Each row comes from the steps of one path. Every step used is in the known rows, and no mark comes twice. Write the path behind each row, first mark first.
Known rows
muku -> peki -> murut -> lepe: [ -7   2 -11  -8   1  19   1  -2 -29  23  36  29   0   0  12  -9  -7  12
 -40 -27   0  -9  12]
rofav -> lepe -> loto: [-20  27   0   4  16 -19  18  -6   0   1  29 -52   8  10  -9  -6   3   7
  -6  11 -21  -5 -21]
peki -> muku -> pino -> rofav: [ 14  -1 -16  -7   7 -14  12   4   5  27   3 -24 -23 -37 -11  20 -17   6
  21 -29   0  16  -8]
loto -> rofav -> lepe -> murut -> muku -> pino: [  1  18  14 -13   7   6   1   5   8   6   8  21  42 -27 -14   8  -1  16
   2  23 -14  -4 -19]
murut -> peki -> muku -> pino: [-17  -8 -18  -1  -7  14  16   7  -2  39  24  -6  -8 -33   3  14 -15   8
   1   4  14  -1  -4]
murut -> peki -> muku -> pino -> rofav -> lepe: [ -8   0  -2  -7  -3  11   0  -7  -5  26  11  24  -8 -35 -12   7  -9  13
  14 -16  -3  -6 -15]
pino -> rofav -> lepe -> loto: [ 13  25   6  -4  25 -21  11  -9 -11   0  16 -34   8  -2 -21  -9   0   9
   8 -10 -33   4 -17]
muku -> pino: [-14   6 -14 -13   1 -19  20   0  14  21  17 -50 -10 -11  -5  11  -8   5
  19  -2  10  32 -29]
rofav -> lepe -> murut -> peki -> muku -> pino: [-18  10 -11 -10   1  29   6   1   0  29  31  22  11 -29   0  15   0  13
   1   9   9 -17 -23]
muku -> pino -> rofav -> loto: [ -1  15  -5 -18  15 -12  19 -11 -15  15  16 -42 -22 -24 -18  -6  -4  12
  28   9 -12  41 -28]
pino -> rofav -> lepe -> murut -> muku: [ 18  19  -1  -6  19  -6  -7  20  -5  -4  -6   6  48 -43 -19 -10  -8  13
  -2   6 -23 -10 -16]
murut -> lepe -> loto: [-11  21   3  -3  11 -25  14   4  -7   7  31  -2   4   3  -8 -11   1   5
  -9   2 -21   2 -31]
murut -> lepe -> rofav -> loto: [  5  27  -1  -7  25 -17   4   9 -22  -7  26  23 -32  -9  -6 -22   7  10
  -2  34 -27  -4 -30]
loto -> rofav -> lepe -> murut -> peki: [ 29  12  12 -10  28  37   1   3 -24   0  27  47  29 -25  -2   3   0  13
 -26  10 -16 -11 -20]
lepe -> loto -> rofav -> pino: [ 39  10   7 -21  30  -7  33 -14  -3  11  30 -43 -23   4  -9 -17  -7   9
   3  18 -18   6 -39]
lepe -> murut -> peki -> muku -> pino -> rofav -> loto: [ 16   7 -11 -20  22  36  12  -1 -30  35  31  16  -1 -56  -8   2  -5  15
   6  17  -8   4 -11]
loto -> rofav -> lepe -> murut -> peki -> muku: [ 29   5   3   6  25  41  -1  10 -23   9  24  51  16 -40   4  14  -6  13
 -34   3 -13 -34  -1]
loto -> rofav -> lepe -> murut -> muku: [ 17  17   9   3  20   8  -3  19  -4  -8   5  18  50 -34  -9  -1  -6  14
 -23  20 -23 -20  -9]
pino -> rofav: [ 32   4 -11  -6  23 -18  10  10  -9   3   2 -34  -6 -29 -12   1 -15   5
   4 -24 -13  25 -16]
peki -> murut -> muku -> pino -> rofav: [ 24  -4 -13 -21  -5  -1   6   4 -16  36  -4 -20  34 -25 -21 -18 -16  13
  22  -5   9   8  16]
peki -> muku -> pino: [-16   0 -23   2  -2 -15  19   8  16  28  15 -46 -21 -26   0  23 -14   5
   9  -9  12   7 -10]

Which path is each row?
[ 38   1  -2 -18  23  -7  22  -3   4   3  13 -33 -33 -13  -3 -12 -15   8
   4   5  -3  14 -47] | loto -> rofav -> pino
[ 21   5 -14 -10  22  25  12  16 -20  17  31   2  28 -33   3  -1  -8   7
 -18  11   0   3 -20] | lepe -> murut -> peki
[  4  17   5 -19  -3  -3   8 -16 -16  33  11 -21  44   4 -30 -28  -1  17
  25  10 -13 -15  13] | peki -> murut -> muku -> pino -> rofav -> lepe -> loto
[ 13 -11 -12  -9   3  12   9   2 -13  37  13  13  -6 -44  -9  13 -18   9
  12 -20   1   7  -3] | murut -> peki -> muku -> pino -> rofav
[  8  -4 -23  -3  10  24  13  -3 -26  28  34 -34   2  -4  13  -1 -13  10
 -37 -22   3  -2  39] | muku -> peki -> murut
[-19  22  13 -13   0 -24   9  -9   7  17   7 -20  37 -11 -32 -10  -2  15
  27  12 -28   1 -14] | murut -> muku -> pino -> rofav -> lepe -> loto
[ -2   7 -15  -6  13 -10  18  -2 -12  23  14 -39 -34 -41 -12   4  -9  12
  20   2  -9  17  -9] | peki -> muku -> pino -> rofav -> loto
[ 34  -3 -13 -21  16  29   8   6 -16  39  21  32  11 -51  -7  17 -12  10
   8 -15   2   5  -7] | lepe -> murut -> peki -> muku -> pino -> rofav
[ 31   6  15 -32  17  30  17 -31 -30  30  51  39 -16  23   2 -28  -2  18
 -32  -6 -18 -19  -9] | muku -> peki -> murut -> lepe -> loto -> rofav -> pino
[ 15  16   6 -33  13  24   0 -11 -13  20  21  39  26 -26 -17   0   2  14
  21  -4  -5  14 -37] | muku -> pino -> rofav -> lepe -> murut -> peki
[ -7  -2 -20 -12 -13  -1  14   8  -8  36   8 -40  33 -12  -9 -15 -14  12
  10  18  19  -1  12] | peki -> murut -> muku -> pino
[ 19  21 -13  -2  34 -12  16   8 -20   0  23 -41 -27 -13  -4 -12   1   8
  -1  41 -22   1  -8] | lepe -> rofav -> loto
[-19  12   4 -12  -7 -22  -1   4  11   9 -10  -9  25 -28 -26  -8 -10  14
  27   1 -10   9 -23] | murut -> muku -> pino -> rofav -> lepe
[ 12  15  -3  -3  18 -20   1   2  -6  -8  -1 -21  -4 -19 -15  -5  -7   9
   9 -20 -17  12 -27] | pino -> rofav -> lepe
[  9   6 -13  -9   2  -4   3   8 -25  14  20  12   1   2  -1 -23  -4   8
 -10 -12   9  -4 -15] | peki -> murut -> lepe
[ 10  -3 -23   4   0   0  10  23 -20  21   5 -44  40 -19  -5 -26 -18  10
 -13  17   8 -15  23] | peki -> murut -> muku
[ 18  23   1 -30  18  -4   3  -9   5  10  12  -1   9 -20 -20   9   3  12
  29 -16  -7  22 -42] | muku -> pino -> rofav -> lepe -> murut
[ -8  10   7 -10   4   9  10 -16 -11  34  27  10   4 -18 -18   3  -2  13
  15  -4 -19 -14  -5] | murut -> peki -> muku -> pino -> rofav -> lepe -> loto
[ 10  12   8   6  20  -8   4   2  -4 -13   9  -9  -4 -11  -6   6  -5   9
 -14  -5 -17   3 -17] | loto -> rofav -> lepe
[ -5  -1 -10  -9   8  20  14  -3 -27  34  24   0 -20 -47 -10  -2 -10  14
  10  14  -8   8  -4] | murut -> peki -> muku -> pino -> rofav -> loto
